Known rows, with every step that occurs:
N, D, B, X, Y: [ 13.1   2.3  68.9  17.2   9.6 -14.1   8.5 -17.4  31.8 -30.1   5.2  38.4
   6.7  -6.4 -17.2   3.6  25.2 -22.8  15.2   3.0 -18.3   6.7   1.0]
Y, B: [ 11.6   4.0  11.0  18.4   4.0  -9.8  28.5  -2.1   4.4 -10.7  27.2  17.6
   2.5  -2.8  -7.9  25.2  21.2  -7.2   0.7   1.9  -1.2  -0.6 -15.3]
X, D, M, N: [ 15.5  -4.5 -16.5  -5.2  17.4 -10.1  -7.3   4.0  46.9  -6.8   9.5  -4.0
  -9.0 -40.2   2.9  17.0  32.3 -22.0   4.1  11.0  -1.0  33.5  -7.5]
X, D, M: [ 14.2 -11.3  -9.1  -3.4  18.1  -1.5  -4.4   7.6  37.5  -5.4   6.2  -6.7
 -11.0 -41.6  -6.0  21.9  23.3 -17.1   4.7  -5.7  -3.5  24.3  -3.9]
N, D, B: [  6.1  -4.2  66.3  22.3  -4.2   4.3   2.5 -14.8  32.1 -30.2  -2.8  39.3
   9.0  -5.4 -26.8 -11.4  17.5 -13.6  21.1   2.5 -12.6   2.8  -6.2]
Y, B, N: [ 29.3  -0.2   3.7  20.9   6.8 -18.5  32.5   5.2  34.0  -8.6  41.2  32.2
   9.4  -4.2  -4.0  23.8  24.9  -7.6   4.3  -2.5  -8.5  13.8   1.3]
M, N, D, B, X, Y, P: [ 16.8  19.1  44.5   7.4  13.7 -29.9  -2.7 -17.3  37.2 -29.3   5.0  33.1
   8.3  -6.4   7.1  -5.9  34.7 -26.3  14.3  34.4 -10.5  31.9   0.5]
W, N, D: [ 11.8 -13.2   3.6  26.7  -8.4   0.1   2.5 -10.9  41.2 -23.1  -2.9  15.8
  20.3   4.2 -16.5 -12.2 -13.1 -12.1  11.6   8.1 -13.9  21.1  -8.4]
W, N, X: [ 29.2  -7.9   5.2  26.7   5.5 -17.2  27.9 -10.2   6.9 -23.3   8.1 -15.3
   8.0   4.5  -8.0   4.1  -2.8  -6.6  -9.6  -8.5 -18.1   6.9 -13.5]
B, X, Y: [ 13.9  13.8   3.2 -10.3  28.3 -37.1  11.6  -4.1   0.0   0.1  18.3  -1.7
  -4.9  -1.3  17.3  26.8  18.5 -17.4 -10.5   0.0 -10.3   7.6  15.1]
W, N: [ 16.2  -6.6 -24.8  19.8 -10.5  -1.7   9.8 -10.1  19.4  -6.7   4.2 -10.1
  18.0   1.0   2.1  -5.8 -13.3  -5.4  -1.5  -5.7  -9.7   9.1  -4.1]
N, X, D, P: [ 24.5 -14.4  36.5  11.6  35.2 -23.9  13.1   9.6   5.6 -28.1   0.6 -31.7
 -16.4 -20.6 -25.2  32.9  22.6  -3.8  -4.2   7.5 -11.0  15.4 -14.0]
X, D: [ 10.2  -1.8 -27.6 -12.0  10.8  -3.8   2.4  10.8  14.0 -15.6  -2.7  -9.8
  -4.5 -25.4  -9.6  16.4  19.0  -7.2   8.3   6.2  -0.8  35.3   2.3]
X, Y, P: [ 10.5  20.8 -14.0  -8.7  17.3 -18.3 -13.3  12.4   1.2   1.5 -11.7   8.4
   0.6 -16.0  12.5  18.4   4.4 -12.3   6.4  14.0  -6.6  18.9  14.0]
X, D, B, N: [ 32.9   0.9  -5.6   2.0   5.4  -7.7  19.1   3.5  35.4 -22.5  14.6   4.2
   6.6 -35.3  -6.8  13.5  38.6 -12.6  12.6 -13.5 -11.7  30.0  14.9]
B, N: [ 24.1  -4.9 -13.0   3.5   4.3 -12.9   5.3  10.9  41.3   4.1  20.1  21.2
  10.0  -2.0   4.7  -1.5   4.0  -1.1   5.2  -6.6  -8.5  20.2  24.5]
N, X, D, B: [ 33.8   0.0  43.6   8.6  24.9 -24.1  36.8  -2.0  -6.1 -39.9   8.1 -13.6
 -12.2 -19.7 -20.8  25.3  40.2  -9.6  -3.8 -10.7 -16.7  11.3 -12.2]
M, N, P: [  1.3  17.9  37.0  -2.1  -0.4 -10.2 -17.4  -7.9  22.1 -20.4   6.4  12.6
   5.3  -1.1   3.5 -13.5  18.6 -17.6   5.2  43.7  -1.9   9.4  -0.1]
X, Y, B, N, P: [ 19.4  21.4  -9.0  10.0   7.3 -26.0  10.3  10.8  45.1  -1.7  29.5  37.3
  10.8 -13.5   6.7  34.0  20.8 -22.9   2.8  20.5  -7.4   6.1   7.9]
D, M, N, X, Y: [ 17.4   1.9  27.6  13.1  21.7 -26.0  -3.9  -7.9  45.9   5.8  20.2   8.2
 -12.0 -21.3  16.9  15.2  25.4 -26.5 -12.5  10.2  -4.8  -4.8 -19.0]
D, M, N, X: [ 17.4  -3.9  41.1  14.7  20.7 -19.4  -1.9  -9.9  39.3   1.2  19.9   4.7
 -14.0 -18.8  10.6   7.8  25.9 -21.9 -11.4   4.5  -5.9  -5.6 -19.9]

Rows:
[ 17.1   8.8 -11.2  20.9  11.2 -28.5   3.8  12.0  64.2   2.4  23.3  35.7
  11.6 -14.9   3.2  38.2  16.9 -20.3   7.1  26.6  -5.0  10.5   1.3] | X, Y, B, N, D, P
[ 27.4   3.2  18.2   7.8  27.9 -30.0  41.0  -2.7   1.2 -23.3  39.6   5.1
  -4.8 -12.7  -9.3  42.2  41.4 -16.6  -0.6  -3.4 -11.3  22.2  -5.3] | Y, B, X, D
[  8.1  -3.6  18.8  10.7   9.6  -8.6 -14.5 -10.4  47.3  12.3  17.5   8.7
  -6.9 -21.6  18.1   0.9  17.4 -21.5  -6.1   5.2  -0.3  -4.4 -12.7] | D, M, N
[  0.2 -18.6  56.0  18.6  10.0   4.2 -17.8  -4.2  54.3 -10.6  -0.6  38.7
  -4.0 -12.8 -23.4  -3.0   3.3 -19.6  15.3   8.5  -9.7   6.4 -14.0] | N, D, M
[ 22.6  14.2  18.1 -12.8  38.9 -38.0   7.4  -0.7 -14.3  -6.1   9.8  -4.3
  -6.9  -7.0  14.4  27.2  18.1 -16.7  -4.2  -1.9 -16.5  20.7  23.3] | B, X, Y, P
[ 42.1  -6.5   3.1   3.3  25.2 -30.5  23.6  15.9  37.1 -20.3  23.2   9.1
  -1.6 -11.6 -10.6  17.1  23.1  -5.5   1.5  -7.1 -17.0  36.4  16.3] | B, N, X, D
[ 30.5   4.0  44.9  11.6  31.2 -30.3  28.9  -7.1  19.8 -27.3  45.8  13.3
  -6.3 -21.3  -8.3  39.9  51.0 -28.4   0.4   8.4 -14.7  18.2  -7.6] | Y, B, X, D, M, N, P
[ 26.5   6.5  58.8  12.6   8.3 -14.8  29.6 -25.4  -7.8 -18.2  22.9  -0.8
   2.9  -9.9   5.3   7.2  36.5 -13.2  -3.4 -31.7 -18.2 -18.0   9.1] | D, B, X
[ 25.8  -3.8  17.4  -9.8  39.0 -32.0  10.9  -7.1  18.9 -12.5  25.3 -12.9
 -13.4 -24.6   8.0  25.7  37.1 -24.1  -5.2  -4.3 -13.5  30.4   7.7] | B, X, D, M, N
[ 21.4   3.8  31.4  20.6  23.0 -29.4   6.2  -8.2  47.5   1.4  29.3  14.0
 -11.5 -23.0  14.2  23.9  33.2 -29.3 -12.1  11.4  -6.5  -4.7 -24.5] | D, M, N, X, Y, B
[ 31.5  -3.5  27.9  28.8   3.9 -13.4  12.0 -18.6  35.0 -31.9   2.7  17.7
  21.1  -7.6 -11.2  -2.0   6.5 -22.2  13.4  -3.8 -25.8  22.6   2.0] | W, N, D, B, X, Y, P
[ 24.9  15.6  21.0   3.5  17.3 -33.7  21.4  -9.9  17.9 -33.6  12.1  -3.2
  -4.3 -11.3   4.1   9.1  44.4 -16.5  -3.6  24.2  -4.8  27.4 -14.6] | M, N, X, D, B
[  7.7  22.8 -27.4   8.5   5.0 -23.7  14.2   5.7  22.9   4.6  18.5  23.5
   5.6 -10.1  13.0  36.3  18.1 -18.6  -2.3  19.5   1.3  -0.2  -7.3] | X, Y, B
[ 47.9  10.9  50.2  20.8  11.8 -23.4  29.2  -6.4  20.6 -22.0  21.1  18.7
   8.4 -18.3   0.7  10.5  37.2 -12.0   4.2 -27.0 -24.5  -1.3  17.1] | D, B, N, X, Y, P
[ 21.6  -3.2   8.8 -15.7  34.3 -27.7  17.9  -0.8  -5.6 -19.4  15.8 -17.3
 -10.3 -13.6  -1.4  25.0  28.1 -13.6  -2.7  -7.4 -12.2  32.0  13.8] | B, X, D
[ 43.3   2.2  52.9  24.8   3.4 -16.8  35.0 -11.5  22.7 -22.2  27.0  15.6
   8.5 -11.5  -3.2   4.7  35.0  -8.4   0.7 -30.1 -22.4  -8.9  11.5] | D, B, N, X
[ 33.3   4.5  30.8  20.4  -7.5  -5.8  22.4 -11.3  33.0  -9.4  24.4  20.4
  15.5 -14.0   4.7  -2.9  28.5  -7.6   5.9 -28.3 -15.8  -8.2  18.1] | D, B, N
[ 13.6  -4.6  79.3  19.2   8.3  -8.2  10.5 -18.6  25.4 -34.8   6.2  35.5
   5.5  -3.3 -23.4  -3.0  25.4 -18.2  16.7  -2.8 -19.0   6.6  -0.4] | N, D, B, X
[ 21.7   2.4   0.7  -0.1   3.9  -1.0  16.8  -2.5  16.0 -23.5   4.5  -6.5
   1.9 -34.8  -9.2  14.1  36.5 -12.2  10.1 -10.3  -6.8  19.1   2.4] | X, D, B
[ 42.3   9.2  40.6  22.4   4.1 -22.9  32.8  -9.3  30.2 -16.6  27.0  19.5
  10.4 -14.9   3.2  12.0  35.8 -13.0  -0.8 -24.4 -20.7 -10.4  13.4] | D, B, N, X, Y
[ 19.4  11.8 -10.8  17.5  11.8 -27.8   9.6   9.4  67.0   4.7  29.6  47.0
   8.1 -18.2   7.1  36.6  22.5 -26.5   4.7  16.3  -6.3  10.3  -1.2] | X, Y, B, N, D, M
[  5.7  12.6  36.2  12.7  -3.5 -14.6  -2.9 -18.7  45.3 -25.8   4.8  34.2
  11.0  -1.5   1.8 -17.3  27.9 -19.5  14.0  34.3  -2.7  20.1 -10.8] | M, N, D, B
[ 15.0  -3.4   9.1  -4.8  17.6  -6.6 -12.8   3.6  47.8 -14.5   9.2  -0.2
  -8.6 -42.3  -4.1  16.0  32.3 -26.1   7.4  15.4  -5.2  28.4  -4.5] | X, D, M, N, P
[  8.4  -1.0  52.4  10.8   9.6  -3.4 -23.6  -9.5  47.6   0.9  17.6  13.6
  -6.4 -24.1   6.9  -1.9  19.9 -26.8  -1.4  13.2  -6.8 -10.0  -9.1] | D, M, N, P
[  8.7 -18.1 -11.4   3.4  18.2  -2.7 -17.3  12.6  33.9  -5.9  -7.4 -30.2
  -4.0 -34.9 -12.9  24.9  11.8  -4.2  10.1  16.4   1.1  24.8  -0.8] | X, D, P
[ 32.3   1.7  18.1   2.4   5.2  -4.3  13.0   2.7  37.6 -30.1  14.4   7.3
   6.7 -37.5 -14.3  11.8  40.0 -16.6  15.8  -8.1 -14.9  24.8  17.3] | X, D, B, N, P
[ 26.3  -3.3  25.2   0.8  30.6 -26.0  26.9   6.6  -6.8 -34.4   3.1 -17.2
 -16.3 -13.5 -21.2  26.0  27.5  -6.1  -5.0  -1.4 -11.5  22.9 -12.1] | N, X, D
[ 38.4   0.0  23.2  25.8  17.9 -29.7  43.9   5.5  26.6 -20.4  44.3  26.8
   3.1  -1.5 -11.8  32.2  31.7  -8.3  -0.8  -4.0 -14.0  13.4  -5.4] | Y, B, N, X
